Each row was made from one small tree. The marks that hang from a mark follow it in brackets, in alphabetical order. Every link used is in the known rows. Write each row's tree.
Known rows:
Z(T(K M P W)):  35.0  -2.3 -23.5   3.5 -15.8   7.6   2.9  20.0 -25.5   1.8  47.6   6.9  21.8  19.9 -34.9 -12.6  -9.9 -29.5  36.1  26.8 -18.1  -5.7 -23.1
T(B(D) M P W):  47.4   1.7 -15.5   5.3  16.5  20.4   4.2   3.1 -25.2 -13.0  40.1  -0.9  10.0  45.1 -34.0  19.0   9.4 -15.6  30.5  18.3  -1.3 -17.6 -22.4
Z(T(B K W)):  25.5  -3.4 -16.1 -14.2 -29.8  15.1   0.2   5.7  -3.8  24.5  31.9   8.9  20.9  38.6 -30.5  -5.8   3.8 -28.2  35.6  13.4 -18.0  -1.8 -20.4
M(T(K W)):  18.9 -14.3 -24.5   4.8 -20.7  -8.4  -5.2   0.1  -7.0   1.5  26.9   4.4  14.8  60.8 -14.1  -8.9  22.8 -17.9  43.6  26.6 -29.4   3.1 -26.2
Z(T(B M P W)):  47.6   4.5 -18.6  -5.8  -5.6  -1.8   3.5   3.0 -16.8   8.1  38.8  -0.6  16.0   7.9 -38.4   2.6   7.2 -25.6  30.6  19.9   0.1 -25.0 -18.8
B(D T(M P W)):  37.3 -11.6 -21.2   3.4   7.7   8.2  -5.6  -1.9 -22.3 -15.2  52.8  18.7  12.7  63.8 -25.0  16.6  33.7 -21.3  40.5  49.0 -13.4 -18.9 -23.1
D(B(T(M W))):  27.7 -20.6  -4.1  -5.0 -10.9 -13.4 -10.1 -32.0 -10.3  23.1  24.5   9.1  21.3  45.6 -19.1   1.5  20.0 -18.9  47.0  38.2 -14.1 -18.2 -24.1
T(M P):  36.1   1.1 -21.2  23.4  17.0 -28.7  -4.9  -0.7 -37.8 -14.7  53.5  -8.6  15.1   4.0 -22.7  14.2  10.1 -17.5  34.3  35.8  -1.3  -1.2 -26.1
T(B K M P W):  27.9   6.0 -13.5   5.1  -5.4  33.1   6.7   1.3 -34.8  -3.2  50.5   8.9  15.0  36.6 -34.5   7.0 -24.0 -18.7  33.7   1.8 -13.0 -16.6 -29.5
M(T(K)):  11.9 -11.0 -29.1   3.8 -22.0 -17.9  -5.1 -10.7 -15.6  -7.0  36.8  -4.9  11.7  46.1 -11.6   5.7  24.1 -15.9  44.0  29.2 -26.9  -0.2 -23.6
P(T(B(D) K)):  11.2  -3.2 -36.0 -12.8 -48.4   4.8   4.0  -5.8  -9.3  -9.1  36.6  -4.0  11.7  56.3 -16.9  28.9  15.2 -18.2  34.4  23.8 -21.6  -0.6 -17.5
P(T(M W)):  38.2  -7.4 -23.6  -3.1 -32.1 -38.3  -1.9  -4.3  -2.9  -5.4  19.2 -10.1  21.2  34.3 -18.6 -10.8  23.3 -21.0  32.9  44.1 -13.6  -5.4 -21.8
D(B):  20.1 -17.7 -11.9  14.4  -3.9 -30.4 -12.2 -12.4 -12.8  29.6  22.2  -4.3  20.7  29.6  -9.0  15.7  18.4 -16.8  44.9  32.8 -11.7  14.8 -23.4
Z(T(M P W)):  48.1  -2.4 -21.4   7.9  -0.6 -17.0  -1.2  15.4 -17.8   5.0  39.2   0.7  21.1   7.4 -32.4  -9.2  11.0 -28.2  34.3  35.7  -6.2  -8.6 -21.4
K(T(B M W)):  44.9   1.3  -4.0 -23.3 -10.7 -17.7   2.6 -36.5 -10.6 -14.3  33.4  -2.4  14.2  40.7 -19.3   7.9  30.2 -12.8  30.7  16.2 -13.0 -33.1 -20.3
K(T(M W)):  45.2  -5.4  -6.6 -10.6  -6.4 -34.0  -1.9 -23.6 -12.3 -16.8  33.4   0.1  19.4  39.3 -14.0  -3.5  33.8 -16.6  34.4  32.7 -20.6 -15.6 -23.0
D(B(T(P))):  13.4 -15.6 -21.0  14.9  -8.5 -23.0 -12.5 -17.9 -23.1  29.1  43.6  13.8  15.2  29.5 -11.0  30.8  22.8 -19.8  48.2  35.8 -10.9  -9.9 -24.1
B(D T(K P)):   7.2 -10.8 -32.7   9.1 -11.3  18.8  -6.4   4.4 -28.9 -11.5  69.2  25.0  10.8  67.5 -15.4  36.6  23.1 -22.6  44.7  42.4 -24.2  -0.8 -23.8
Z(T(B(D) W)):  41.5  -6.5 -16.4 -15.0 -11.2   4.4  -2.0   6.2   4.6  16.4  23.4  -0.3  17.2  45.5 -30.1   6.2  30.1 -25.0  33.1  25.8  -9.5  -2.9 -15.1
K(T):  27.8  -4.7 -16.1  -0.6 -10.4 -46.1  -6.7 -19.5 -12.5  -9.0  43.9  -0.6  15.5  30.2  -2.8  19.1  44.3 -16.2  36.8  34.0 -18.8  -1.9 -21.2
P(T(K W)):  15.6 -10.1 -31.2   5.7 -50.4 -17.5  -2.7  12.1  -3.6   8.4  24.9   6.3  21.8  51.1 -12.2  -5.4  11.5 -25.0  38.5  34.4 -27.7  14.7 -25.2
Z(T(M W)):  48.3  -7.9 -10.9  -9.0  -8.2 -21.2  -3.7   1.5  -4.0   7.8  24.7  -5.4  24.2  21.1 -32.5 -22.7  18.2 -27.2  34.6  40.1 -10.3  -5.7 -19.2

Which tree is each row?
 21.4   5.6 -23.5   0.0  -2.3  40.4   9.0  -4.5 -44.8 -29.3  64.8  -1.6   8.1  42.7 -33.0  34.6 -14.8 -14.5  33.1   9.5 -12.1 -14.3 -22.6
T(B(D) K M P)
  9.9 -17.8 -18.5  12.8 -18.5   5.1  -8.8  -5.5 -21.7  34.3  41.9  27.1  18.6  49.4 -13.6  16.2   4.4 -22.7  50.7  27.1 -23.0  -5.5 -27.9
D(B(T(K P W)))
 32.8  -1.7 -30.5  12.4  -4.0 -12.4  -2.1  -3.2 -12.4   6.4  31.9   2.4   5.2  37.6 -18.8  19.0  32.6 -14.7  37.0  13.0  -7.4 -21.7 -23.2
M(T(B P W))
 39.0   1.9 -25.2   5.1  -8.6  -5.5  -1.9  15.2  -9.8  26.1  38.0   7.1  15.7  12.7 -29.8  10.2  16.4 -27.8  32.4  17.9  -2.1  -9.9 -19.7
Z(T(B P W))
 38.1   3.9 -21.1   5.2   1.6 -38.2   0.3 -17.4 -33.1 -27.7  60.2  -1.5  12.0  12.3 -12.1  23.9  26.7 -15.2  33.7  31.3 -13.9 -21.4 -21.7
K(T(M P))
 35.8  -4.4 -33.8   7.2   0.7   1.4   0.1   2.4 -11.2  -3.8  32.2   0.0   3.1  55.3 -19.9  25.7  37.5 -13.7  37.3  17.6 -10.6 -19.7 -20.0
M(T(B(D) P W))
 50.9  -3.7 -11.3 -25.0  -8.7  10.0   2.9  -6.7  -2.7  -2.2  25.8  -6.8  17.7  40.3 -37.8  -2.8  20.2 -22.7  31.1  26.8  -6.4 -19.1 -14.1
Z(T(B(D) M W))
 44.6   7.1 -14.5  -7.3  -4.8 -13.0   5.2 -21.2 -23.8 -14.9  48.2   4.3  11.1  27.1 -19.8  21.2  22.7 -14.4  30.7  11.7 -10.6 -37.0 -22.4
K(T(B M P W))
 28.9 -13.8 -14.5 -13.6  -1.5  -4.9  -8.7 -28.7 -15.4 -25.0  49.4   3.0  13.8  62.9 -21.3  19.4  43.5 -17.7  40.4  56.4 -13.6 -15.9 -19.1
B(D T(M))
 37.9   5.3  -8.2 -24.4 -12.1 -25.2   2.4 -45.1 -18.1 -23.7  45.9  -9.1  11.2  25.7 -16.9  23.7  32.2 -10.7  30.4  18.6 -11.0 -34.0 -18.0
K(T(B M))
 10.9  -4.0 -17.2  -6.6 -15.7  29.0   0.1  -7.4 -19.5  -3.6  45.1   1.4  11.8  66.2 -21.7  28.9   7.9 -16.0  36.9  13.2 -19.4  11.1 -21.6
T(B(D) K)
 38.2  -8.6 -10.0  -0.5   3.3   8.4  -5.3  -0.9   0.1  12.4  20.3   0.6  14.9  68.4 -21.5  14.7  31.7 -16.8  33.8  21.5  -8.8   8.6 -21.3
T(B(D) W)
 43.0   4.8 -26.3 -10.1  -0.8   5.9   5.1  -1.9 -23.7 -12.6  51.9  -9.1  11.3  12.2 -35.8  25.9  14.0 -22.2  30.0  25.6  -0.7 -24.6 -13.3
Z(T(B(D) M P))
 22.6 -16.9 -11.9 -15.5 -15.3  28.8  -3.9 -13.5 -15.8 -18.9  46.3  18.6  18.1  89.6 -25.9   1.2  19.8 -22.3  43.3  44.4 -28.5 -10.8 -23.7
B(D T(K M W))
 39.5   1.2 -23.3  -1.1  -2.7  -2.7   2.6  -3.8 -16.1  -9.1  45.5  11.5   7.9  49.4 -12.0  37.2  35.9 -15.9  33.2  14.1 -15.0 -17.7 -20.5
K(T(B(D) P W))
 28.0  -9.8  -3.4   1.2 -10.6   7.4  -2.0  -0.4 -20.0  -4.6  31.6   3.2  25.3  53.7 -27.8 -24.0  -9.1 -20.5  38.7  27.5 -24.8   9.9 -30.2
T(K M W)
 45.9  -2.9 -15.1  26.1  16.5 -18.3  -4.5  11.9 -27.7  -1.4  39.7   2.0  19.5  22.0 -26.0  -4.4   6.7 -20.5  34.8  32.5  -5.3  -0.5 -29.3
T(M P W)
 11.4  -3.5 -21.6   3.9 -14.6   0.5  -4.7 -17.3 -38.3 -12.5  72.0  17.5  15.7  32.6 -22.7  17.5   6.4 -21.6  42.5  36.8 -17.5 -19.1 -27.9
B(T(K M P))
 24.5  -3.3 -34.8  -9.0 -35.6 -20.7  -0.6 -10.6  -2.3  -5.5  28.2 -11.1  10.3  44.9 -14.0  31.3  35.9 -16.8  32.3  32.8  -8.8  -4.0 -15.3
P(T(B(D)))
 25.5  -3.2 -20.1   8.0  -0.9 -23.6  -9.1 -21.8 -29.5  -7.5  62.5  11.0  13.4  21.1 -20.9  19.5  27.6 -20.6  40.0  46.2  -4.7 -23.4 -25.9
B(T(M P))
 24.2  -7.1 -25.6  -5.6 -45.2 -13.5   2.3  -0.5 -10.8  -9.0  27.5  -1.9  22.1  46.0 -20.4 -15.0   1.4 -22.0  36.0  35.3 -25.6  -0.4 -24.2
P(T(K M W))
 39.3  -1.2  -8.3 -16.8   5.3   5.0   0.9 -28.4 -18.4 -22.7  37.5 -18.6  11.7  44.7 -29.7  21.3  22.9 -11.2  30.1  25.4  -2.3 -15.3 -17.4
T(B(D) M)
 10.6   2.2 -30.4  12.3  -7.8  35.2   3.1  10.6 -35.7  -5.7  61.7   7.5   7.2  49.5 -21.7  45.7  -4.5 -17.1  36.0   7.6 -14.1   5.4 -23.6
T(B(D) K P)
 20.1   9.9 -19.0   4.6  -7.9  22.1   6.8 -10.4 -44.4 -15.1  64.1  -1.6  10.6  19.3 -31.6  24.4 -20.9 -15.6  32.8   4.1  -8.6 -17.0 -26.7
T(B K M P)
 31.5 -12.1  -4.3  -6.5  -7.9 -19.6 -11.5 -26.6  -8.6   3.0  36.6  12.0  21.2  48.7 -22.6  -7.3  33.4 -21.6  40.5  47.2 -12.3 -19.7 -26.2
B(T(M W))
 20.1  -1.3 -32.3   6.6 -17.2  12.3   2.2   1.9 -19.3   3.6  39.7   8.8   6.0  48.7 -20.7  14.0  10.1 -16.1  39.9   4.9 -19.3 -17.1 -25.8
M(T(B K P W))
 21.1 -11.1 -30.5  13.4   3.4  -5.2 -10.9  -1.0 -22.5  -9.0  61.8  17.4   9.8  55.0 -13.5  40.1  44.8 -21.5  42.8  50.7 -12.0  -5.3 -21.8
B(D T(P))
 48.6  -5.0  -2.7 -14.9   6.3  14.9   1.4 -16.1  -8.3 -10.1  22.5  -9.3  15.4  62.4 -32.9   4.0  18.9 -13.6  30.5  22.7  -5.8 -12.8 -20.1
T(B(D) M W)
 31.8  -6.3 -29.9  -8.5 -34.6 -11.9   0.2  -0.9   5.0   4.8  17.3  -2.6  13.6  58.6 -16.6  17.5  34.8 -19.3  32.3  30.1 -12.3  -1.9 -17.5
P(T(B(D) W))
 36.3  -2.3 -22.4  15.6  -1.9 -33.1  -4.4   3.7 -18.2   0.7  45.3  14.7  15.5  31.7  -5.5  19.0  34.6 -19.7  36.6  27.1 -18.3  -5.0 -25.5
K(T(P W))
 27.3 -14.5 -26.3  15.1   5.6   2.6 -10.6   7.9 -14.6   0.9  49.6  25.9  12.6  69.3 -15.5  25.8  41.4 -23.9  43.0  47.7 -15.0  -4.0 -24.1
B(D T(P W))
